What can hang from each mark:
K18: K153 K658
K298: K778
K335: K33 K99 K491 K778 K781 K851
K491: K99
K781: K153 K298 K778
K99: K335 K658
K778: K18 K298 K781
K658: K18 K99
K33: K781
K851: K335 K781
K909: K335 K658

Every row comes from one small tree of marks. Brackets hold a mark, then the marks that hang from it, in the order of their numbers. Every link used is in the known rows. Which tree was each row made from?
Known rows:
[K851 [K335 [K491 K99] [K778 [K18 K153]]]]: [  3   9 -12 -24  -6 -14  24   7  12 -48  -2  -8  11  -4   8  23  -1   8
   8  24 -17  39  -7  -9   5   0 -12  -7   5   5 -47   9]
[K909 [K335 [K781 K778]]]: [ -1   4  20 -10  -4  16  -5  -6 -16 -10   9  -2  -8 -24 -11 -19   6 -18
 -20  -3  13   0   6  -8 -20  22  18  12   1 -11 -22  26]
[K909 [K335 K33 K99 [K781 [K778 K298]]] K658]: [-16   5  28   1 -10  12 -15   9  -5   5   5  -6   2  -1  -6 -39  14 -21
 -12  -9  24   6  37 -20 -16   5  25   4  -9  -4  -4  18]
[K909 [K335 K33 [K778 K298]] [K658 K18]]: [ -8  -2  28   4  -6   3  -1  10 -26  12  12  -1  -8   4 -14  -3  38 -17
  -1 -14  -1  12  -8  -9   3 -12  21  -5  -3  11  10  -3]
[K335 K781]: [ 17   6   0  -6  -9  10  -7 -11 -10   4   2  10  -3  -3  -8  -4   2 -34
 -13  -2  15  -1  15   7  -7  20  -9   7   4   2 -13   8]
[K298 [K778 K18 [K781 K153]]]: [ -3  14  -6   0  12 -10  -5  10  -6  31   4   4 -12   6  10  11 -11  23
   9  -4 -17  18  -1  11   2  -3  -2  -4 -15  10  20  21]
[K335 K491]: [ 10  -4   7 -15  -2   4  11 -15 -12  -9   2 -10   6  16  -9   0  14 -27
   2   1   4   3  -9  -5   2   6 -21  11   0   0 -17  -3]
[K778 [K18 K153] K298 K781]: [  6  -3 -24  14   6 -11   6  11   0  24  17  27   0   2   4  -1  -6  13
   8  19 -10   8   4  11  17  -7 -14  -3  -9  10  26   6]
[K658 [K18 K153] [K99 [K335 K491 K851]]]: [ -2 -10  -4  11   0   0  29  -9   8 -32   0 -23  11   3 -14   8   0  18
  14   6  -8  11 -24  -8   5  -4 -11  -9  -1 -12 -15 -15]
[K298 [K778 K781]]: [ 15 -11  -1  -3   7   2 -17   0 -18  35  13  17  -5  24 -13  -1  -5  -7
   9   0   8   8   2   4   3   8 -15   4 -13   8   6   5]
[K781 K153]: [  0   7  -8  -6   4   7   8  -8   1  12  -9 -14  -4 -10  -7   5  -8 -16
 -13 -11   7  -6 -11   3   2   4 -16   5  -2   1  -1  16]
[K491 [K99 [K658 K18]]]: [ 19 -17   5  12 -13  -3 -18  -8 -11  -6   9   9  -7  11 -16  16  -7  -6
   1   1  11  -7  -9   1   8   5 -23 -13  17   6   9 -29]
[K909 [K335 [K33 [K781 K298]] K491 K851]]: [  5   4  26  -2   3   3  16 -16  -9 -24 -11   4 -11 -31  -7  -6  65 -10
  16 -24   7 -10 -17   1 -20   8  -3   3   8  -7  19 -19]
[K491 [K99 K335]]: [ 15 -15 -27  -3  -2  10  -3  -5   8   1  -4   4   8   7 -35   6 -22  -6
   5   0  25  -5   3   6   6  13 -20   3   6  -2  -2 -14]
[K658 [K18 K153] [K99 K335]]: [  3 -11 -13  15  -1   5  17  -7   5  -6  11  -4   5  -7 -20  10 -24  10
  -5   5  -1   1 -12   2   4   4   2 -11  -1  -3 -12 -12]
[K778 K18 [K781 K153 K298]]: [  1   9 -34   8  12  -2   8   2   8  16   2   9  -7 -22  20  10  -3  24
  -5  -3 -21  -1 -14  26  11  -2  -9  -2  -8  14  52   5]
[K33 [K781 K298 [K778 [K18 K153 K658]]]]: [-16  10  30   2  15  -5  14  -2  -8   3   7   4  -5 -28  15   4  -2  25
   2  -1 -15  -4  -5  -7   0  -1  36   2   4  -4   0  -5]
[K18 K153]: [  2  -9  -3 -10   3   5  16 -12  -7   5   5   5  -2 -12 -15  -1  -1 -22
  -7   4  12  -1  -7  -2   2  10 -13   3  -1  -2 -21   3]
[K909 [K335 [K99 K658] K491 K778]]: [ -3 -26   8 -16   0  -6  -8  -5 -12 -21 -19  -7  -1  26  14 -23  18 -24
  -5  -6   6  -1 -12 -19 -16 -19   3   5  -1 -15 -11   0]
[K909 [K658 K18]]: [ 10  -2  24   1  -4   9   8  -7 -31  16  12  -8  -7  12 -15  14   6 -21
  -5  -5   0  22 -16  -4  10   2  -3   1   4   5   6  -4]
[K851 [K335 K99] [K781 K298]]: [ 27   3 -20 -13  -5  12  -6  -2  12 -10   3   6   9  -8  -1  -1   7 -21
 -28   2  28  -3  -6  -1 -11  17  -5  -5  -2  -6  10   9]
[K99 [K335 K491 [K781 [K778 K18]]] K658]: [ -2 -14  19 -14 -21  -5  -5  -8  -4 -26  -7  -3   7  22  15 -14  -2  22
   3   5  -8   2  -5 -13 -25  -2  26  -2   0 -14 -17  12]
[K18 K153 [K658 [K99 [K335 K778]]]]: [-18 -18 -11  -4   7  -3   3   2  16   6 -11  -4  12  15  -6   0 -37  -3
   6   9  -4 -12   4   5  10 -10  13   3   2  -9 -37  -9]
[K33 [K781 K298]]: [ 24   1   2   6  10  12   2 -13 -11   8   0  14  -8 -16  -9   4  15 -15
 -10 -17  11 -13  -9   7  -7  12  -6   7   2   5  25 -18]
[K778 K298 K781]: [ 22 -12 -23  15   3   4 -14   6  -5  33  12  22   4  20 -14  -7  -6 -12
   2   8  10  -7   1   9  17  -3 -30   7  -8  11  31   2]
[K778 [K18 [K658 K99]] K298 [K781 K153]]: [ -9  16 -22  29  13 -17 -14  21  25  36   3   2   1  16  18  14 -43  20
  15  15 -29 -11  20  31  29 -19 -12  -3   1  13  38  -4]
[K658 K18 [K99 K335]]: [ 13  -8 -18  14  -4   9   0  -4  -2  -5   9  -8   2   9 -25  14 -16   3
  -6   1   1  -2 -10   7   3   7  -2  -2   1   0   5 -18]
[K18 K153 [K658 [K99 [K335 K33 [K781 K778]]]]]: [-30   1  19  -2 -18   3  -6  -6  24  -9   0  -3  13 -11  -4 -20 -34   5
   4   9   5 -19  38  -2  -7  11  29  -2   8 -10 -61   7]
[K335 K99 [K778 K18] K781 K851]: [ -1  16 -26  -7  -2   0 -10  17  -4 -22 -19  -6  -7   3  19  -4  24  -9
  -7   6  -1  25  24  -8  -7   0   0  17  -1  -4  -2  12]
[K33 [K781 K153 [K778 [K18 K658] K298]]]: [-14  30  29  16  11  -9  -3  17   0  20  -7 -14  -3  -5  12   4 -17  24
   3  -7 -13  -4   3 -13   4 -19  26   4   1  -1  11  21]
[K18 K153 [K658 [K99 [K335 K33 [K778 K781]]]]]: [-22 -14 -16   4  -9  -7  -8   5  19  14  -8  14  11   8   4 -12 -34   6
  17  15  -9 -13  23  11  16 -15   1   2   8   1 -37   3]
[K33 [K781 K153 K298]]: [ 11  14   1   9  15  10  11 -11   2  11 -13  -1  -9 -31   2   4   1  -2
 -15 -27   4 -16 -16   6  -8   3  -4   0  -3   5  27   1]

Which tree is each row?
[ 12   4  14 -14   1  10  -2  -3 -12   3   2   6 -13 -19 -19  -1  30 -28
  -3   0  22  -8  -5   6 -12  15 -11  10  15 -22  -2  14]
[K909 [K335 [K851 K781]]]
[  4  26  10   8  -8 -12  -4  16   4 -21  -3   4   2   6   5   3  27   3
  21   3 -11   9  35 -11   3 -11 -10   4  10  21 -17 -14]
[K335 [K33 K781] [K491 K99] [K778 K18 K298]]
[ -2   2  28  -7  -9   4   5  -3   0  -8 -23 -13   7  24   0  -7   1 -12
  15  -6 -11   9  22  -9 -12 -16   3  13   6   2 -40  -3]
[K909 [K658 [K99 [K335 [K33 K781] K491 K778]]]]
[ -8  -5 -13   6  13 -14   9  -2   1  25  13  26  -1 -12  20   7 -10  16
  11  11 -19  -3  -6  26  22  -4   6  -6   2   7  30 -11]
[K778 [K18 K153 K658] [K781 K298]]
[-18   8  10   0  18 -16  -3   3   4  17   7  12   2   1  25  -7  -3  10
   3  -8   1   7  25   4  -6   8  45 -21 -15   1  12 -16]
[K335 K99 [K781 [K298 [K778 [K18 K153 K658]]]]]
[ 16  -1 -29  14   2  -5 -10  14  -7  25  16  23  -2  16   0   4   1   5
   7  14  -9   5   5  16  16  -5 -19   6  -6  14  43  -1]
[K778 K18 K298 K781]
[  9 -18  10  11 -10  -7  -1 -11  -6  -9  10  12  -4  -4 -11  12 -15   1
   2   5   9  -4 -10  -5   9   3 -18 -22  15   3 -10 -23]
[K491 [K99 [K658 [K18 K153]]]]
[ -1 -15 -27  23   3  -3 -15   6   2   7 -12   0  -2   4  33 -12  -9  22
 -21 -14  -9  -6 -27  -8   9 -30  -1 -14 -10  11  46   4]
[K335 [K99 [K658 K18]] [K778 [K781 K153 K298]]]
[ -1  -2  -1  -4  10 -13   3   5 -14  27  18  23  -9   5   5   5  -5  17
  13  11 -13  23   5   7   3   3   0  -6 -14   7   0   9]
[K298 [K778 [K18 K153] K781]]
[-15  15  -7   3   9   2   5  17   6   3   7 -22   0  -5   0   2  -3  23
 -10   0 -10   0  -8 -10   4  -6   9   5 -15   5  14  19]
[K781 K153 [K778 K18 K298]]
[-20  29  16  16  21  -3   0   7  17   0  -3 -20  -7 -25  22  16 -24  34
  -3  -6 -30 -15   7   9   0  -5  25   4   6   3  13  -9]
[K33 [K781 K153 K298 [K778 [K18 [K658 K99]]]]]
[ 12 -12  17 -12 -12  -3 -13  -8   0 -14 -16  -6   5  30  11 -17  21 -25
   3   5  22 -11   2 -20 -11  -9 -26   3  11 -23  -9   1]
[K335 [K99 K658] K491 [K851 K781]]
[  3 -30 -27  18  -1  -1  -6   0   4  12 -14   9   2   4  18  -4 -15  41
 -10 -19 -12 -15 -50   4   4 -27  13 -19 -10   7  48   5]
[K99 [K335 [K778 [K781 K153 K298]]] [K658 K18]]
[-14   5 -10  -1  -5   5   8   4  17 -22   7  -5   4 -17   1  -6 -31  27
  -9  18 -11   6  25   1 -15  15  25   2  -4  -8 -36  11]
[K658 [K99 [K335 [K781 [K778 [K18 K153]]]]]]
[ -6   1  20  -4   7   9  -2   0 -14   4 -17   5 -11 -17   6 -20  34 -23
  -9 -27  10   5  13  -8 -19  -8  23   8   0   1  13  -5]
[K909 [K335 [K33 [K781 K298]] K99 K778] K658]
[-12  12   4   5   1  -5   5  -5  33  -8 -30 -27  15  11   6  -1 -28   7
  18  -7  -8 -10   7  10   1  -7  -2  -4   6 -17 -13   4]
[K18 [K658 [K99 [K335 K491 [K781 K153] K851]]]]
[ -5  12   4  -8 -11   2 -11  15  10 -18 -10 -13  15  24   6 -27  48 -25
   2   4  20  -4  27 -28  -1 -15 -16  11  -2  -3 -24  11]
[K335 K33 K99 K491 [K778 K298] [K851 K781]]
[ -9  10  -5  -6  23  -4   7   3   3  16   6  -7  -9  -6   4  17  14  22
   0 -21 -10   2 -17  13  -8   8  20 -12 -23  12  41 -11]
[K781 K153 [K298 [K778 K18]]]
[ 10   0  -4  -8   1   3   6  -6   4 -25  -5 -15   7  11 -21  10  15 -15
  21   7  12   7   0  -4  13  10 -47  10  10  -3 -12 -19]
[K335 [K491 K99] K851]
[ 16  13 -13 -14 -32   4 -13  -4   8 -22 -11   6   3  -8   0  -9   9 -34
 -16   0  27  12  24  -7 -20  22  -7  -4   4  -1 -24  21]
[K851 [K335 K33 K99 K781]]
[ 23   0 -11 -24  -5  12  -4   2   5 -12   5   9   6 -10   0   8  18 -19
 -26   4  12  -4 -18   2  -9  13   3   0   0   2  -9  14]
[K851 [K335 K778] [K781 K298]]
[-16   7  17 -13   1  -3  -6   5 -16   3  10 -12  -3   8   2  10  -5   3
   4  12 -11   4   0  -4   9   2  19  15   7  -5 -13   5]
[K781 [K778 [K18 K658]]]
[  3 -16  16 -12 -24  -8 -13 -18   5 -21  -3   6   4  18  -7  -2  12 -20
  19   3  13 -18  13  -2   0   5 -34  -6  19   6 -24 -28]
[K335 K33 [K491 [K99 K658]]]
[-32  16  -5   5  18  -2   1   8  23  -3   7 -28   0 -13  17  16 -22  30
  -4   3 -27 -18   0  16  11   0  20   2  -3   5  15 -15]
[K781 K153 K298 [K778 [K18 [K658 K99]]]]
[  5 -37   1   6 -11  -5  10 -12  -8  -7 -10   6  -3   5 -15   5   6  18
   9  -6  11  -5 -47  -9  -6  -8   1 -19   4 -19  14 -10]
[K99 [K335 K851] [K658 [K18 K153]]]
[-16   3   4 -15   2   2  17   0 -10 -13  15  -8  -4 -18  -1   2   2  11
  -8  16  -8  15  -5 -14  -2   8  10   9  -4  -3 -28  15]
[K781 [K778 [K18 K153]]]
